Each row was made from one small tree. The marks that hang from a mark follow it in brackets, in alphabetical order. Every link used is in the known rows. Write each row's tree.
Known rows
zigil{dobal{budumok{moba}}}: [ 3.146 -1.963 -1.031 -2.311  4.525  0.583 -4.167  2.201 -2.404  0.491
 -0.803 -0.563  0.682  1.144  2.276 -1.046  2.694 -3.966  2.283 -2.588
 -1.408 -0.808  2.733  0.210]
votu{moba{zigil{dobal}}}: [ 0.442 -1.262 -2.597 -1.358  2.218 -0.507 -4.523  1.239  0.024  1.894
 -2.691 -1.210  0.043  2.189  1.219  0.247 -0.590  1.075  2.023 -0.511
 -0.235  0.069  1.150 -3.956]
budumok{moba{votu{dobal{rami{nepe}}} zigil}}: [ 2.901 -2.369 -5.439 -1.672  1.415 -3.859 -3.023  4.634 -1.432  1.328
  0.499 -0.325 -1.685 -2.028  2.589  0.447  0.255  2.288 -1.524 -0.685
 -2.448 -1.599  3.375 -3.149]
dobal{budumok{moba{votu}} rami zigil}: [ 5.142 -1.727 -1.952 -3.678  0.387 -0.212 -6.359  4.592 -3.327  1.268
 -0.003 -0.429 -1.726  0.504  4.695 -2.656  2.033 -6.193 -0.928 -2.821
 -2.013  0.104  2.987  1.873]
budumok{moba}: [ 0.548 -1.328 -1.449  0.049  2.475 -1.070 -1.975  1.033 -0.362  0.516
  0.085  1.858 -0.064  1.048 -0.069 -0.129 -0.317 -1.902  0.784 -1.841
 -0.605 -1.357  0.385  0.886]
nepe{rami{dobal}}: [ 2.282 -0.622 -0.618  0.102 -0.270  0.655 -2.336 -1.518  0.221 -3.097
  4.690  1.477  0.780 -0.039 -1.675  1.490  0.452  0.933  0.710  1.368
  1.179 -1.852 -0.088  3.003]
budumok{moba{votu{dobal} zigil}}: [ 2.949 -2.272 -6.121 -0.782  2.275 -3.703 -3.245  3.350 -2.755  3.539
 -0.730  1.610 -1.206 -1.283  0.319 -0.280  0.157  1.207  0.864 -3.796
 -3.731 -2.595  4.038 -5.002]
paga{votu{dobal{rami} moba{zigil}}}: [-1.857 -3.319 -2.752 -2.086 -2.634 -1.062 -0.707  0.170  4.768  1.308
  0.103  0.801  2.729 -0.205  4.675 -4.617 -0.073  5.034 -1.093 -1.357
  2.126  0.260  1.111 -3.726]
paga{votu{moba{zigil}}}: [-1.152 -1.278 -3.003  0.148 -1.245  0.322 -1.649 -0.302  3.316  0.234
 -0.748  1.185  2.624  1.796  0.772 -1.845 -2.742  3.556  0.257 -0.938
  0.936 -0.866 -0.911 -4.014]
budumok{moba{votu zigil{dobal{rami}}}}: [ 3.709 -3.377 -4.186 -3.067  4.281 -2.886 -5.411  4.682 -2.741  1.488
 -3.305 -0.533 -2.442  0.267  3.613  0.625 -0.157 -1.692  1.527 -2.349
 -3.658  0.649  2.936 -3.853]
rami{dobal nepe}: [ 0.269  1.514  1.970  0.868 -1.720  0.721 -0.681 -0.542 -0.495 -2.875
  4.041 -0.256  0.388 -0.336 -1.015  1.987  0.622 -0.921 -0.600  2.626
  1.557 -2.314 -0.033  2.892]
dobal{budumok{moba{zigil}} rami{nepe}}: [ 3.386 -0.885 -1.946 -2.073  2.576 -1.188 -4.340  3.623  1.126 -2.315
  2.849 -1.329 -0.259 -0.940  4.178 -1.878  1.626 -0.855 -0.723 -0.701
 -0.223 -1.146  0.653  0.499]
rami{dobal{budumok{moba{votu}} zigil} nepe}: [ 5.584  0.502 -0.976 -1.157 -0.354  0.818 -6.805  3.818 -5.220 -1.004
  3.618  0.396 -0.752  0.682  0.553  1.030  1.556 -6.029 -0.754 -0.382
 -1.250 -4.000  3.118  3.579]
paga{votu}: [-1.240 -0.687  0.070  0.053 -1.764  1.589  1.560 -0.770  1.392 -1.128
 -0.348  1.472  2.389  0.144  0.406 -0.928 -1.723  2.362 -0.734 -0.449
  0.421 -0.044 -0.395 -1.010]
bami{rami{dobal{budumok} nepe}}: [ 1.828  2.516  3.131  0.990 -2.413  0.927 -0.963  0.669 -0.862 -5.686
  5.320 -2.478  1.830  0.099 -2.314  1.988  3.086 -3.014  0.875  4.138
  1.494 -3.826  1.028  2.155]
rami{dobal{budumok zigil} nepe}: [ 3.097  2.160  3.138 -1.269 -2.194  2.905 -4.451  1.481 -2.629 -3.272
  4.093 -0.760  0.191  0.388  1.106 -0.824  2.361 -3.894 -1.885  1.608
  2.001 -2.169  1.466  4.784]
votu{dobal}: [-0.451 -1.042 -0.742 -0.625 -0.512 -0.796  1.041  0.004  0.089  1.539
  0.243  0.608  0.590 -1.023  0.715 -1.572  1.622  1.965 -0.393 -0.787
 -0.377 -0.740  2.188 -1.112]
zigil{dobal{budumok}}: [ 2.630 -0.398  0.385 -2.544  2.151  1.690 -1.866  0.980 -1.975 -0.062
 -1.073 -2.235  0.755  0.214  2.222 -0.851  3.176 -1.964  1.717 -0.586
 -1.021  0.638  2.241 -0.278]
dobal{budumok}: [ 2.194  0.437 -0.018 -1.165  0.339  1.031 -1.104  0.673 -0.148 -0.322
  1.336 -1.542  1.038 -0.293  1.461 -1.657  2.846 -1.590  0.465 -0.925
 -0.356 -0.179  0.526  0.666]
bami{rami{dobal{zigil}}}: [ 0.777  1.095  4.368  0.257 -2.633  0.381 -3.443  0.784 -2.464 -3.701
  1.843  0.592 -0.345  2.122 -2.212  0.226  0.099 -4.299 -0.107  2.047
  1.962 -2.997  2.245  1.744]

Write each row's tree
[ 4.752 -1.869 -2.633 -3.040  2.704 -0.171 -4.218  4.626 -3.282 -0.207
 -0.104 -2.789 -0.527 -0.711  4.059  1.711  2.554 -3.054  0.210  0.530
 -2.852  0.225  2.889  0.095]  zigil{dobal{budumok{moba{votu}} rami{nepe}}}
[ 5.519 -1.055 -4.542 -2.087  2.016 -1.750 -4.869  5.123 -1.229 -0.707
  1.772 -2.023 -1.223 -1.385  3.637  0.190  1.545 -1.137 -0.485 -0.722
 -2.859 -1.053  1.679 -1.442]  dobal{budumok{moba{votu zigil}} rami{nepe}}
[ 2.823  2.462  4.101  0.166 -2.962  2.182 -3.759  2.022 -2.872 -5.693
  4.351 -2.071  0.597  1.147 -1.530  0.823  2.136 -4.329 -0.940  3.992
  2.195 -4.203  2.252  3.322]  bami{rami{dobal{budumok zigil} nepe}}
[ 1.424 -2.429 -1.573 -3.807  0.182  1.495 -3.666  1.203  3.025 -0.422
 -1.529 -2.258  3.008  1.437  6.131 -3.958  1.425  1.028  1.262 -1.190
  1.015  1.616  0.845 -3.399]  paga{votu{moba{zigil{dobal{budumok rami}}}}}
[ 0.982 -0.705 -0.370 -2.830 -3.149  1.039 -4.044  2.399  1.034  1.123
  2.301 -2.017  0.993 -0.124  5.617 -3.473  3.503 -0.159 -3.477  1.327
  2.588  0.185  2.423  2.505]  votu{dobal{budumok rami{nepe} zigil} moba}
[ 0.395 -2.646 -2.714 -2.944 -2.329 -0.238 -1.698  0.834  4.791  1.138
  1.231 -0.857  3.757 -0.582  6.133 -6.204  2.742  3.169 -0.448 -2.274
  1.658  0.118  1.546 -3.130]  paga{votu{dobal{budumok rami} moba{zigil}}}
[ 2.617 -0.369  0.272 -2.657 -0.953  1.212 -2.901  1.668 -2.365  1.497
  0.387 -0.216  0.197 -0.696  3.018 -4.282  3.551 -1.031 -1.389 -2.005
  0.379 -0.856  3.972  0.724]  votu{dobal{budumok zigil}}
[ 5.387 -0.902 -2.907 -2.091  1.131  0.132 -6.290  4.201 -4.758  2.064
 -0.369  0.488 -1.169  0.916  1.797 -0.851  1.001 -5.351 -0.277 -3.070
 -2.735 -1.948  3.179  0.786]  dobal{budumok{moba{votu}} zigil}
[ 4.585 -1.322 -3.524 -3.358 -0.584 -2.126 -2.336  3.489 -0.870  2.074
  0.307 -2.494 -0.645 -3.151  4.458 -3.143  4.141  0.562 -0.246 -2.445
 -2.648  0.149  3.846 -3.914]  moba{votu{dobal{budumok rami}} zigil}
[-2.044 -2.965 -0.205 -2.696 -4.390  0.992 -1.887  0.442  2.692  1.871
 -0.526  1.364  2.300  1.125  5.179 -4.986 -0.353  2.091 -3.064 -0.504
  2.981  0.812  2.044  0.072]  paga{votu{dobal{rami zigil} moba}}
[ 5.640 -1.385 -1.177 -2.056  1.521  1.750 -8.293  1.347 -2.189 -2.688
  5.297  2.474  0.461  1.825  0.958 -1.622  1.542 -4.004  0.576 -1.352
  0.746 -3.390  2.043  5.423]  nepe{rami{dobal{budumok{moba} zigil}}}
[ 1.516 -0.684 -1.490 -2.293 -1.708  1.050 -4.457  1.227 -0.330  3.119
  0.722 -0.530  1.476  1.006  3.191 -4.288  3.372 -1.430 -1.016 -1.642
  1.502 -1.171  3.219  0.620]  votu{dobal{budumok zigil} moba}
[ 3.582  0.396  1.650 -1.444  0.247  1.557 -6.620  2.460 -2.714 -2.626
  4.605  0.785  0.170  1.356  1.214 -1.126  2.107 -5.597 -0.971 -0.447
  1.422 -3.768  2.016  5.298]  rami{dobal{budumok{moba} zigil} nepe}
[ 5.194 -0.092  0.377 -2.069 -0.817  2.912 -6.495  0.375 -2.089 -3.183
  5.042  0.536  0.478  0.462  0.760 -1.150  2.139 -2.120 -0.041  0.252
  1.326 -2.157  1.649  4.718]  nepe{rami{dobal{budumok zigil}}}
[-0.349 -1.429 -3.805 -0.352  0.011 -2.173 -2.340  0.548  1.815  3.177
 -0.033  0.115  0.945  0.267  0.975 -2.227  0.680  3.218  0.511 -1.716
  0.321 -1.325  1.763 -3.799]  votu{dobal moba{zigil}}
[ 3.408 -1.701 -2.100 -2.821  2.755 -1.710 -4.779  3.238  1.251 -0.906
  1.379 -0.671 -0.220 -0.105  4.910 -3.931  2.510 -2.753  0.890 -3.393
 -0.674 -0.285  1.207 -0.089]  dobal{budumok{moba{zigil}} rami}
[-0.173  1.700  3.191  2.054 -2.534  0.050  0.145 -0.079 -0.788 -5.295
  4.069 -1.053  1.004  0.390 -3.789  3.692  0.348 -1.305 -0.052  4.895
  1.589 -3.594  0.588  1.529]  bami{rami{dobal nepe}}
[ 2.372  1.070  1.551  0.943 -0.025 -0.011 -2.992  1.568 -0.932 -4.936
  5.431 -0.868  1.931  1.096 -1.977  1.740  2.925 -4.948  1.451  2.034
  0.838 -5.370  1.549  2.678]  bami{rami{dobal{budumok{moba}} nepe}}
[ 4.688 -0.278 -0.652  0.094  0.002 -1.310 -3.943  2.191 -2.909 -1.752
  3.620 -0.513  1.113  0.805 -2.114  1.675  3.313 -7.281  3.242 -0.832
 -2.140 -4.884  2.864  0.324]  bami{rami{dobal{budumok{moba{votu}}}}}
[ 2.891 -1.668  0.703 -3.502  1.027  0.436 -5.924  3.298 -0.836 -0.517
  0.835  0.067 -0.733  1.032  5.506 -4.565  2.516 -5.722 -1.183 -2.633
  0.497  0.461  2.040  3.674]  dobal{budumok{moba} rami zigil}
[ 2.436 -1.319  1.477 -3.837  1.475  1.111 -2.088  1.650 -0.280 -0.736
 -0.666 -3.066  0.244 -0.537  5.138 -2.118  4.138 -2.737  0.580 -0.228
 -0.274  2.555  1.640  0.842]  zigil{dobal{budumok rami}}
[ 3.451  1.200  3.217 -2.141 -1.853  2.277 -4.934  0.886 -2.078 -1.710
  3.201 -0.054  0.244  0.813  1.790 -3.189  3.156 -5.673 -0.135 -1.257
  1.392 -1.545  2.020  4.034]  rami{dobal{budumok zigil}}
[ 2.401 -0.859 -4.003 -1.573 -1.045 -2.727 -0.780  3.567 -1.384  0.742
  0.304 -1.882 -1.773 -3.341  2.622  0.711  0.676  4.128 -2.301  1.152
 -2.147 -0.307  2.733 -3.841]  moba{votu{dobal{rami{nepe}}} zigil}
[ 3.776 -0.897 -2.899 -1.239  3.686 -1.162 -4.582  2.696 -0.363 -0.307
  1.036  0.270  0.232  0.437  1.815 -2.280  1.850 -2.021  1.606 -3.784
 -1.476 -2.069  1.530 -1.456]  dobal{budumok{moba{zigil}}}
[ 2.600 -1.951 -1.594 -3.873  1.635 -0.123 -5.433  2.163  1.696  0.830
 -1.004 -3.134  0.515  1.030  5.573 -3.095  3.055 -1.416  1.789 -0.988
  0.445  1.657  1.219 -2.324]  votu{moba{zigil{dobal{budumok rami}}}}
[ 3.555 -0.233 -0.159 -3.264  2.061  0.645 -3.425  3.206 -0.557 -2.805
 -0.012 -4.062 -0.564 -1.053  4.555 -0.839  2.434  0.649 -0.429  1.760
 -0.367  1.305  1.522 -1.293]  moba{zigil{dobal{budumok rami{nepe}}}}
[ 2.509  1.930  2.004 -0.264 -1.407  1.567 -1.536  0.133 -0.618 -3.236
  5.333 -1.488  1.485 -0.979  0.417  0.171  3.445 -2.612 -0.096  1.730
  1.451 -2.417  0.234  3.578]  rami{dobal{budumok} nepe}
